Every row comes from one small tree of marks. Brackets hold a mark, then the marks that hang from it, in alphabetical order. Every link used is in the known rows. Which tree was each row made from?
Known rows
(mabe (kovo famu) (nopafa gizi)): [ -4 -17  48  28  12   9 -18  14  19  -7  -3   6  17   8  -5 -18  32   9
  24 -29  29  -8  27 -18]
(famu kovo): [  7 -19  22  21  -1 -14   3  -4  10  24   8 -14  14  13   1 -26   8  14
  20 -15  18   4   3 -13]
(modon (famu kovo vurat)): [  3 -18  31  17  14 -21 -10   8  -9  27  -2 -17  16   5   2 -35  21  10
  30 -23  14  14 -10 -14]
(famu kovo modon): [  7 -27  13  27  -2 -15   9  -6  10  18  15  -8  14  18  -8 -39  21  24
  25 -16   8  -3   1 -17]
(pofu (mabe kovo nopafa)): [ -2 -11  49  24   1   6 -21  11  21  -5  -7 -36  27  -9   4 -31  11  -2
  27  -5  17  -6  10 -14]
(gizi ginozo kovo nopafa): [ -6   7  25  -5 -38 -13  12 -24  14  -2 -17 -29  27  26   4  -4  -5 -10
  10 -17 -12  25 -19  -1]
(nopafa gizi): [ -3 -25  14  18 -24 -16 -10   9  11  12  -1 -15  14  12 -19 -16   5  10
  15 -25  13  -2  17 -14]
(nopafa (gizi ginozo kovo)): [-15  -8  18   3 -35 -11  10 -11  13  -3  -5 -16  30  20 -18  -7   5   3
  10 -34   0  -4   3  -5]
(gizi ginozo (kovo (famu vurat))): [-13   8  40 -10   2 -10  -2  -3  -4   5 -12  -5  18  22  -1  -8  18  17
   6 -10 -10   6  -7   2]
(ginozo (gizi nopafa (pofu mabe))): [  4 -26  30  26 -38  -6 -14 -17  28 -21 -20 -47  19  24  -2  14  -4 -10
  18 -17 -10  16 -13  -8]
(ginozo (gizi kovo)): [  5 -18   3  21 -28  -2   0  -6  22  12   1 -23  19  18  -5  -6  13   4
  10 -21  -2  -2  -3  -6]
(pofu (mabe (kovo (famu modon)) nopafa)): [ -9 -16  49  24  20  15 -16  14  22 -13   1 -14  18   4  -2 -30  31  18
  29  -7  12  -4  18 -13]
(ginozo (gizi kovo (nopafa mabe))): [ -1 -10   3  21 -34  18   6 -16  19  -6   4 -29  26  31   4  -1   6  -3
   9 -14  -8  22 -15  10]
(gizi ginozo kovo): [ -9   2  20  -6 -28 -16   9 -12   9  10  -8 -24  25  21  -7 -13   5   1
   7 -20  -5   5  -6  -1]
(gizi nopafa): [  7 -11  22  10 -26 -18  -8  -3  11  12 -12 -27  10  18   3 -13  -3  -2
  15  -6   2  27  -5 -11]
(mabe kovo (nopafa gizi)): [  3 -20  38  35  -8   2 -15   8  20  -6  -1 -11  28   0  -9 -33  25  -1
  27 -26  26 -19  16 -22]
(mabe (nopafa (gizi (kovo famu)))): [-10 -15  36  24  -8  15   7   1  20  -9   4  -5  24  25  -7  -5  23  16
  11 -22  13   6  22  -1]
(pofu mabe): [ -7 -17  25   8 -14 -11 -15  11  14  14  -6 -40  13   3  -6 -16  -8   8
  16  -3   6  11   9  -6]
(mabe (nopafa (gizi ginozo))): [ -5 -17  40  13 -29 -15  -8 -11  12  -6  -5 -23  34   7 -14 -26  11  -4
  20 -20  11 -11   5   4]
(nopafa gizi (mabe kovo)): [-11 -16  18  25  -5   9 -15  14   9  -1   6  -4  19  12 -15 -26  19   9
  19 -31  22 -11  19 -15]
(mabe (kovo famu)): [ -1  -6  35  10  18  -6 -20  19  11  16  -7   6   0  13   0 -12  24  11
  17 -23  20   5  19 -22]
(gizi (kovo famu) (nopafa mabe)): [-15   2  23   4  -7  21   9  -5  10  -2   0 -10  14  43   8   4   9  13
   2  -9  -2  42   3  12]
(mabe kovo): [  5  -9  24  16  -2 -13 -18  13  11  17  -7 -11  11   4  -3 -28  17   0
  20 -21  17  -4  10 -27]
(mabe nopafa): [  8 -16  34  20 -15 -11 -11   2  10  13  -2 -29  23   6  -3 -34  15   2
  16   0  12   2   7   0]
(ginozo (gizi (nopafa mabe))): [  4 -18   9  21 -29   5 -12  -9  14   2   1 -27  17  22   3  -9   3  -4
  16  -9   0  20 -12  10]
(gizi pofu): [  4 -20  27  18 -23 -22  -8  -3   5   7 -11 -22  14  29 -16 -12  15   5
   8 -18   3   3   6 -13]
(mabe (kovo (famu vurat))): [  1  -4  43  10  28  -7 -29  22  -1  13 -12   7   2   6   1 -22  30  18
  20 -12  13  -3   7 -24]

Which tree is each row?
[ -8 -13  44  24   2  12  -2   3   8 -11   0  -3  28  18  -6 -16  28  24
  14 -11   5  -4  11  -2] | (mabe (nopafa (gizi (kovo (famu vurat)))))
[  9 -26  19  29   8 -15   2  -4  -3  14  11  -7  19  12  -9 -49  28  32
  28  -5   0 -12 -12 -18] | (famu kovo modon vurat)
[-15   1  41  -3 -15 -11  10 -17   8  -9 -16  -7  20  46  -9  12  21   8
   1 -31  -8  11   2   0] | (gizi ginozo (kovo famu) pofu)
[-14 -12  44  -1 -27 -22 -10 -12  10 -11 -21 -42  26  21 -15  -3  -2  -3
  13 -16  -6   3  -3  -1] | (gizi ginozo (pofu mabe))
[ -8  -1  31   3 -34 -19  12 -22  10  -9 -16 -23  30  38 -14  -2  15  -2
   2 -28 -11   2  -7  -5] | (gizi ginozo kovo pofu)
[-21  -9  42  12 -32   8   7 -15  24 -25  -5 -41  47   8  -9 -12  -1  -2
  16 -18   0  -5   4   7] | (pofu (mabe (nopafa (gizi ginozo kovo))))
[  4  -4  60  22  29   3 -28  17   3   2 -10   0  16   1   7 -34  39  14
  23  -3  17  -9   6 -14] | (mabe (kovo (famu vurat)) nopafa)
[ -9  -6  68  17 -12  -5 -15 -13  18 -29 -22 -38  40   9  -4 -19  17 -14
  23 -19   5 -14  -3  -8] | (gizi ginozo (pofu (mabe kovo nopafa)))
[  1 -15  42  27  19   5 -12  11  14  -1   3   4  14  12  -4 -37  47  17
  27 -13  13  -8  16 -16] | (mabe (kovo (famu modon)) nopafa)
[ -6  -2  29   5   9  -2  -4   9  -1  11  -6  -5  10  23  -2 -10  21  25
   6  -6  -3  11   2  -7] | (gizi (kovo (famu vurat)))
[-25 -19  37  18 -14  12   7  -1  24 -26  -9 -15  20  39 -19  22   9  18
   6 -34   0  11  23 -10] | (nopafa (gizi (kovo famu) (pofu mabe)))
[  9 -16  16  29 -44  -2   8 -27  26 -19 -14 -28  24  42  -2  14  13  -9
   9 -28 -15  15 -18 -11] | (ginozo (gizi kovo nopafa pofu))
[ -4 -21  50  21 -37 -16  -4 -21  11 -24 -13 -23  39  24 -22 -14  21  -6
  17 -29   4 -15   3   0] | (mabe (nopafa (gizi ginozo pofu)))
[-12   6  31   5   3  18   1  -2  -3  -6  -3 -10  18  36   9  -5  15  20
   5   1  -9  33  -9  10] | (gizi (kovo (famu vurat)) (nopafa mabe))
[  3  -7  51  21  19   5 -19  13  15   5  -6  -1  13   7   6 -24  32   7
  22 -13  24   0  17 -13] | (mabe (kovo famu) nopafa)
[-16 -20  33  27 -25  16   6  -1  27 -19   1 -40  39   9 -10 -14   1   7
  17 -14   7  -1  14  -2] | (pofu (mabe (nopafa (gizi kovo))))
[  0 -18  27  10  12 -14 -15  14  -7  13   0   3   2  18 -13 -30  33  35
  18  -2  -5   0   3 -10] | (kovo (famu modon vurat))
[  6 -12  16  27 -14  13 -19  -4  19  -5  -2 -17  18  15   7 -14  15 -10
  22 -21   8   7 -10  -8] | (ginozo (gizi (nopafa (mabe kovo))))
[-18 -13   4  20 -24  15   9   1  10  -2  13 -15  28  28 -18 -14  10  16
   6 -24   7   4  15   2] | (nopafa (gizi kovo) mabe)
[ -8   1  36  10  12  15 -16   9   8  -2  -5   0   7  26  11  -8  17   6
  17 -16  13  28   8  -7] | (gizi (nopafa (mabe (kovo famu))))
[ -5  -6  68  20  32  12 -31  19   9 -10 -13 -18  19  -6   9 -27  24  13
  27   3  13  -5   8 -11] | (pofu (mabe (kovo (famu vurat)) nopafa))
[ -5 -10  48  20 -14  -8 -14  -5  16 -13  -7 -12  36   0 -10 -30  22 -10
  27 -31  19 -23   7 -14] | (mabe kovo (nopafa (gizi ginozo)))
[ -9  -1  56   6 -23 -12 -13 -18  20 -31 -32 -36  28  20   1   1   0 -19
  23 -26  -6  11 -14 -19] | (gizi ginozo nopafa (pofu (mabe kovo)))
[ 15 -24  22  28 -40 -15 -10 -21  21  -9 -18 -29  15  32  -3   7  11 -11
  15 -23  -7  13 -15 -10] | (ginozo (gizi nopafa pofu))
[-18 -18  31  11 -34 -10  -4 -15   0 -18  -5 -17  31  35 -28  -8  15   3
   9 -33   3  -7   5   7] | (nopafa (gizi ginozo pofu) mabe)
[-24  -4  39   3   8   8 -16   7   4 -10   0  11  16  20 -12  -9  22   8
  17 -38  19  -5  19  -2] | (nopafa (gizi ginozo) (mabe (kovo famu)))
[-16   1  43   0 -42  -6  11 -31  20 -32 -26 -48  34  36  -1  14  -9 -12
   9 -19 -21  25 -19  -2] | (gizi ginozo kovo nopafa (pofu mabe))
[ -4 -14  57  27 -21  -9 -11 -15  16 -31 -15 -12  40  17 -17 -21  32 -11
  23 -40  13 -27   4 -16] | (mabe kovo (nopafa (gizi ginozo pofu)))
[-12   7  46  -4 -25  -9  13 -27  13 -21 -24 -13  20  52   1  21  12  -2
   3 -28 -15  31 -11  -1] | (gizi ginozo (kovo famu) nopafa pofu)
[-10  -6  51   8  31   2 -33  25   5   1 -14 -11   7  -1   4 -15  15  18
  23  -6  10   0   8 -21] | (pofu (mabe (kovo (famu vurat))))
[ -8  -8  59  18  22  14 -23  16  21  -6  -8 -19  16   0   8 -18  18   7
  25  -7  21   4  20 -10] | (pofu (mabe (kovo famu) nopafa))
